What can hang from each mark
begip: gobu
rubigov: padero
fuzemul: vukud
litiv: gobu
basilad: fuzemul visi
fela: visi
takor: padero
gobu: begip litiv ruguf takor visi
padero: rubigov
sibit: vukud
vukud: fuzemul sibit
visi: basilad fela nogolap vogired
razi: gobu
diro: vogired
ruguf: gobu
nogolap: visi

Every row comes from one small tree of marks. The marks that hang from a mark follow it in brackets, in alphabetical order. Every link used is in the known rows. Which tree was each row made from?
In the rows, 128 means zero.
Known rows
gobu(begip litiv takor): [132 178 112 155  93 138 122 154 180 147 137  91 140 136 134 116 156 125
 111  99 168 135 148 153 145  87 120  81 175 118 132 124 121 174  81 134]
razi(gobu(litiv ruguf)): [149 192 163 117 131 132 113 126 186 154 112 143 129 126 120 146 145  88
  92 153 147 111 124 129 137 113 138 131 137 111 138 152 118 149 104 108]
ruguf(gobu(begip takor(padero) visi)): [112 133  87 159  79 165 143 151 140 110 116 115 132 123 147 120 136 135
 135 103 166 157 178 144 132  75 148 125 132 140 105 172 102 149  64 110]
sibit(vukud): [103 118 129 127 115 120 136 118 139 112 116 126 126 133 134 141 106 120
 128 149 124 134 138 124 145 131 137 125 124 131 106 135 131 133 128 111]
gobu(begip litiv ruguf visi(fela nogolap)): [133 230 116 140 107 102 101 136 190 127 136 147 138  94 120 148 151 197
  52 184 153 114 158 158 150  89 168  83 142  89 172 159  87 144  48 141]
vukud(fuzemul): [144 118 106 124 117 133 119 129 129 134 126 155 137 127 124 119 131 149
 125 125 135 126 117 154 125 131 130 112 132 119 138  80 131 113 128 124]
visi(fela vogired): [127 140 121 123 120 108  86 112 123 139 108 131 105 109 122 126 132 173
 103 179 124  95 137 146 117 121 150  95  93 129 145 139 118 132 123 165]
visi(basilad(fuzemul) fela nogolap vogired): [108 135 116 158 138  75  46 131 133 146 127 173 129 100 121 116 149 226
  85 197 133  51 130 184 132 128 143  73  90  95 173 120 113 153  89 137]
basilad(fuzemul(vukud) visi(fela nogolap vogired)): [133 150 127 173 126  91  79 138 112 132  79 158 132 109 139 115 145 243
  65 213 135 125 149 172 143 139 145 106  58 112 130 122 124 148 100 163]
begip(gobu(litiv takor(padero))): [108 171 105 142 101 136 109 154 166 129 115 110 119 138 131 135 140 104
 169 104 136 135 142 101 127  86 103  87 148 149  63 170  86 144  76 112]
fela(visi(basilad(fuzemul(vukud)) nogolap vogired)): [112 103 130 182 131  86  93 146 115 157 124 176 139 108 111 115 147 202
  73 177 133  97 143 184 135 149 143 101  60  94 138 126 124 144  73 128]
litiv(gobu(begip ruguf takor visi(fela))): [132 187  89 130  96 140 120 133 185 117 134 107 121 103 129 129 131 152
  82 162 151 138 149 101 157 109 161  86 123  90 126 176 103 139  90 149]
fela(visi): [126 120 114 137 112 112 150 137 119 132 140 133 129 126 119 128 135 138
 110 138 120 132 134 138 124 137 153 149 114 134 138 133 124 123 113 136]
rubigov(padero): [133 101 112 128 132  99 137 136 115 140 117 133 138 117 151 123 126 120
 126 125 120 136 139 118 136 123 131 122 127 136 126 137 141 115 136 106]
ruguf(gobu(litiv takor visi(basilad))): [ 92 161 118 155 111 120 142 137 163 134 110 109 125 110 129 109 168 110
 112  82 185 102 162 126 148  83 137 100 132 107 121 151  70 181  49 127]
visi(basilad fela nogolap): [ 98 148 122 141 136  85  69 137 132 139 138 147 134 110 116 128 142 187
 117 171 143  69 148 134 135 126 131  72 115 109 160 123  90 123  98 130]
gobu(begip litiv ruguf takor visi): [137 210 108 147 100 134 145 140 206 126 145 103 141 102 133 127 149 123
  81 122 174 137 156 151 158  78 153  94 156 104 135 162 101 167  48 134]
begip(gobu): [110 112 138 124 124 127 120 117 121 134 109 128 120 138 127 132 116 113
 145 140 121 119 126  90 120 115 119 125 135 118  96 136 117 113 133 111]
visi(basilad(fuzemul) fela vogired): [130 118 110 147 132  95  69 125 127 152 121 162 122 106 125 126 146 184
  99 183 125  63 118 168 135 140 152  75 100  99 167 118 114 175 103 136]
visi(basilad(fuzemul(vukud(sibit))) fela nogolap): [130 124 127 142 142 112  57 152 130 168 107 174 147 141 132 124 140 203
 108 175 152  92 130 181 136 170 108  62 106  74 153  87 120 137  97 119]
basilad(fuzemul(vukud(sibit)) visi(fela nogolap)): [141 142 123 149 129 113  88 156 123 145  85 152 146 145 150 112 141 224
  84 189 148 142 143 173 139 165 126 108  95 102 136  89 127 133 107 140]
nogolap(visi(basilad fela vogired)): [ 96 124  88 140 133  71  57 114 124 161 126 123  99  92 122 137 146 182
 106 188 148  74 137 126 133 124 135  75  88 113 164 134  84 155 123 162]
razi(gobu(begip)): [130 121 148 131 108 155 104 135 139 156 124 140 146 134 133 132 129 110
 115 145 146 133 143 130 134 113 141 133 160 112 143 109 137 145 137 108]
basilad(visi): [121 126 115 138 125 113 144 138 122 124 117 112 132 120 131 118 134 139
 115 145 131 149 140 113 145 126 144 145 122 140 124 123 112 145 123 127]
diro(vogired): [104 156 149 116 124 117 130 125 138 112 128 154 114 136 135 121 129 132
 149 116 129 137 130 137 120 130 118 124 105 110 125 128 122 133 147 137]
fela(visi(basilad nogolap vogired)): [ 85 113 120 155 127  66  96 138 128 156 145 149 126  92 101 109 145 195
  86 177 134  73 150 156 127 117 154 104  80 116 157 137 101 122  78 131]
basilad(fuzemul visi(fela nogolap vogired)): [116 151 115 165 128  75  77 135 126 125 106 156 127 102 138 105 147 252
  66 215 131 103 141 177 138 121 162 119  84 120 154 124 122 148 104 157]
razi(gobu(litiv)): [132 172 159 124 120 137 107 136 158 152 108 143 131 130 128 140 153  99
 111 120 143 122 137 125 131 114 126 129 150 119 129 127 116 157 122 128]
litiv(gobu(begip ruguf visi(basilad fela))): [125 147  95 121 112 121 106 134 168 140 139 139 118  85 104 152 132 145
  83 169 134 113 134  82 164 130 176  71 130  70 158 160  77 154  87 111]
padero(rubigov): [117 110 133 112 120 131 131 132 126 142 144 136 122 120 129 147 127 119
 119  93 117 144 137 125 143 102 145 127 120 143 129 141 124 130 117 134]
litiv(gobu(takor(padero))): [113 141  85 132 109 155 115 163 152 111 130 110 114 128 125 127 131 127
 157  98 128 161 135  88 131 124 110 102 111 145  73 173 108 131 114 118]
vukud(sibit): [132 115 126 107 130 134 117 134 139 155 122 123 124 143 133 117 125 133
 127 126 138 130 123 147 119 142 117 124 135 118 139 103 135 120 129 118]
nogolap(visi(basilad(fuzemul) fela)): [116 124  80 157 138  87  73 131 128 139 144 150 125 119 138 147 152 179
 113 163 146  89 114 140 146 150 127 100 121  99 170 108  98 173 126 141]
begip(gobu(litiv takor(padero) visi)): [ 97 186  94 144 100 139 129 151 164 110 119 120 121 112 135 137 146 115
 158  97 138 146 164  94 134  85 127  98 148 139  57 185  58 148  58 130]
basilad(fuzemul(vukud)): [157 117 138 155 133 149 128 137 117 128 105 159 142 142 139 135 130 141
 117 131 127 150 118 157 135 159 118 122 109 103 110 114 150 147 123 125]
basilad(fuzemul(vukud) visi(nogolap)): [129 136 134 177 135 115 122 154 115 117  99 152 152 128 144 115 140 196
  91 161 141 156 143 149 152 144 126 139  96 113 109 112 133 140 105 127]
fela(visi(basilad(fuzemul(vukud)) nogolap)): [117 108 129 181 131 101 114 157 116 142 135 179 157 126 119 124 147 183
  96 157 135 110 141 167 143 160 133 112  92  91 138 115 121 140  78 113]

Which tree is each row?
[118 135 102 140  96 151 118 151 162 137 136  89 126 133 127 112 130 128
 120 105 150 155 135 100 142 112 115  94 146 107 108 135 135 145 123 127] : litiv(gobu(begip takor))
[116 139 120 168 137  95 117 150 130 114 126 154 149 121 143 108 144 204
  92 160 135 136 133 156 147 126 137 157 116 120 136 110 131 143 105 122] : basilad(fuzemul visi(nogolap))
[148 133 117 118 112 146 124 132 171 147 130 123 120 125 106 141 116 123
  93 149 128 149 109 100 145 125 140 117 132  95 133 151 140 130 122  96] : litiv(gobu(begip ruguf))
[135 219  92 140 115 134 141 155 199 104 141 124 129 101 133 141 151 120
 119 116 147 146 156 139 149  93 142  98 124 141 101 200  78 153  40 123] : gobu(litiv ruguf takor(padero) visi)
[ 92 141 123 140 135  72  52 126 132 153 125 147 120  93 111 118 143 207
  95 194 138  56 148 153 128 113 141  62  87 109 164 134  94 130  90 143] : visi(basilad fela nogolap vogired)
[100 106 117 173 131  67  93 142 130 154 150 178 136 101 110 106 150 214
  75 179 130  73 130 189 133 134 156 115  82 104 164 124 123 145  76 122] : fela(visi(basilad(fuzemul) nogolap vogired))
[128 148 102 120 116 141 125 153 169 124 161 125 124 118 136 149 123 105
 140 107 128 146 146 144 144  80 142 103  99 169  99 197 113 128  67 108] : gobu(ruguf takor(padero(rubigov)))
[147  99 123 133 133 120  62 137 125 186  91 160 123 129 129 123 137 181
  98 180 140  91 121 187 130 168 126  54  86  80 152  99 124 162 103 131] : visi(basilad(fuzemul(vukud(sibit))) fela vogired)
[119 129 133 166 137  92  48 136 121 156 102 175 132 107 122 123 143 221
  85 200 136  76 137 176 135 144 130  58  70  86 146 123 117 150  89 143] : visi(basilad(fuzemul(vukud)) fela nogolap vogired)
[106 166 117 145 124  85 100 142 123 118 114 129 133 112 133 116 141 212
 100 189 137 120 156 127 141 121 146 120 106 135 143 126  97 121 109 152] : basilad(visi(fela nogolap))
[105 133 101 164 115 122 115 127 135 116 113 142 137 115 148 108 158 157
 105 135 172  82 150 150 145 115 154 103 109  96 140 136  94 178  74 137] : ruguf(gobu(takor visi(basilad(fuzemul) fela)))
[103 175 113 170 150  92 114 143 188 108 167 160 159  94 137 106 147 176
  88 152 168  81 145 167 161 111 139 102 107  86 142 154 107 144  45 113] : gobu(ruguf takor visi(basilad(fuzemul) nogolap))
[113 116  83 157 138  73  54 120 127 151 130 151 107 100 133 137 154 200
  94 185 143  70 119 158 139 140 138  85  94  98 171 121 102 181 122 158] : nogolap(visi(basilad(fuzemul) fela vogired))
[107 163 127 129 113 124 136 122 146 126 108 136 117 109 126 142 142 118
 120 117 129 132 143  85 138 101 139 124 155 106  94 154  75 145  91 133] : begip(gobu(litiv visi))
[ 76 180 100 154 128  86  90 139 151 110 151 129 142  87 134 107 153 197
 112 153 170  76 180 134 150 102 139  67 110 106 140 150  68 129  65 164] : gobu(takor visi(basilad fela nogolap))
[ 89 166 117 157 111  86  88 144 168 162 139 146 134  69 107 123 160 196
  63 144 160  96 171 154 153  81 157  67 136  84 162 137  73 175  38 131] : gobu(begip litiv visi(basilad nogolap vogired))
[146 109 128 167 128 121 124 136 109 139  83 141 129 116 140 112 136 175
  86 171 128 152 134 157 146 147 145 130  74 116 107 120 136 168 112 141] : basilad(fuzemul(vukud) visi(vogired))
[147 195 118 133 108 131 145 131 187 133 138 134 133  99 122 149 144 125
  72 136 146 141 141 141 156  94 165 112 159  95 150 155 100 167  61 120] : gobu(begip litiv ruguf visi)
[124 113  99 166 139  94  54 122 113 160 101 153 114 107 133 143 149 189
  96 184 148  94 128 152 142 154 123  71  69  89 147 121 106 178 122 160] : nogolap(visi(basilad(fuzemul(vukud)) fela vogired))
[126 186 132 121 123 119 143 112 174 128 111 142 115 103 118 149 132 106
 101 144 130 121 131  94 140  98 148 124 139 100 101 177  83 134  75 116] : begip(gobu(litiv ruguf visi))
[114 142 115 157 139  86  65 140 132 134 141 172 144 118 128 127 150 203
 104 174 135  68 128 162 138 142 133  81 121  94 167 112 112 149  95 124] : visi(basilad(fuzemul) fela nogolap)
[157 180 156 126 109 148 107 134 190 172 121 138 137 131 120 147 141  93
  81 156 153 122 130 144 145 101 144 121 164  99 153 138 129 163  97  98] : razi(gobu(begip litiv ruguf))
[ 86 138  97 141 107 127 112 132 138 110 115 124 109  95 136 118 124 146
 150 140 131 126 169 106 123  81 141 103 101 146  59 195  78 122  78 138] : begip(gobu(takor(padero) visi(vogired)))
[ 88 151  98 169  85 146 121 159 144 108 124 127 141 115 147 112 137 178
 120 118 174 147 190 151 133  63 137 123 121 136 110 173  99 125  49 113] : ruguf(gobu(begip takor(padero) visi(nogolap)))
[123 187 151 126 119 137 127 132 158 131 116 154 131 103 131 141 159 112
 102 116 146 135 157 112 143 111 150 140 149 108 127 140  86 159 102 145] : razi(gobu(litiv visi))
[142 152 119 131 116 138 147 123 164 119 143 136 138 101 128 140 122 133
  88 155 139 141 144 136 153 107 170 127 139 102 150 156 113 134  86 112] : gobu(begip ruguf visi)
[111 184 162 125 146 118 111 120 165 115 131 174 146  94 131 129 132 151
  80 181 151 112 158 128 142 106 154 155 104 104 134 166 109  96  97 122] : razi(gobu(ruguf visi(nogolap)))
[ 71 147  98 159 110 116 103 158 171 130 161 120 142  90 119 104 144 177
 103 114 170 126 168  94 163  96 132  74 136  80 120 145  82 141  71 126] : litiv(gobu(begip takor visi(basilad nogolap)))
[137 148 108 121 110 147 143 130 171 125 134 135 120 100 113 143 120 134
  79 144 129 162 131  88 153 119 163 123 129  86 128 166 113 133 101 109] : litiv(gobu(begip ruguf visi))
[102 164 139 136 120 143 130 130 153 110 129 128 144 110 153 109 141 114
 122 121 166 129 173 121 140 106 142 136 128 123 104 146 103 133 111 153] : razi(gobu(takor visi))
[ 95 185 116 142 106 124 138 128 168 115 118 108 124 115 138 119 147 112
 129 102 154 128 158  93 140  85 125 103 152 114  77 160  77 144  75 150] : begip(gobu(litiv takor visi))
[129 156 114 110 131 136 148 121 163 110 129 143 111  96 114 142 123 128
  92 140 122 151 123  75 147 135 154 137 104  98 113 176 107 121 110 122] : litiv(gobu(ruguf visi))
[132 170  80 146 101 152 140 154 180 105 157 119 142 105 138 134 126 133
 125 138 148 154 163 147 151  90 156 103 132 131 114 188  99 141  52 107] : gobu(begip ruguf takor(padero) visi)
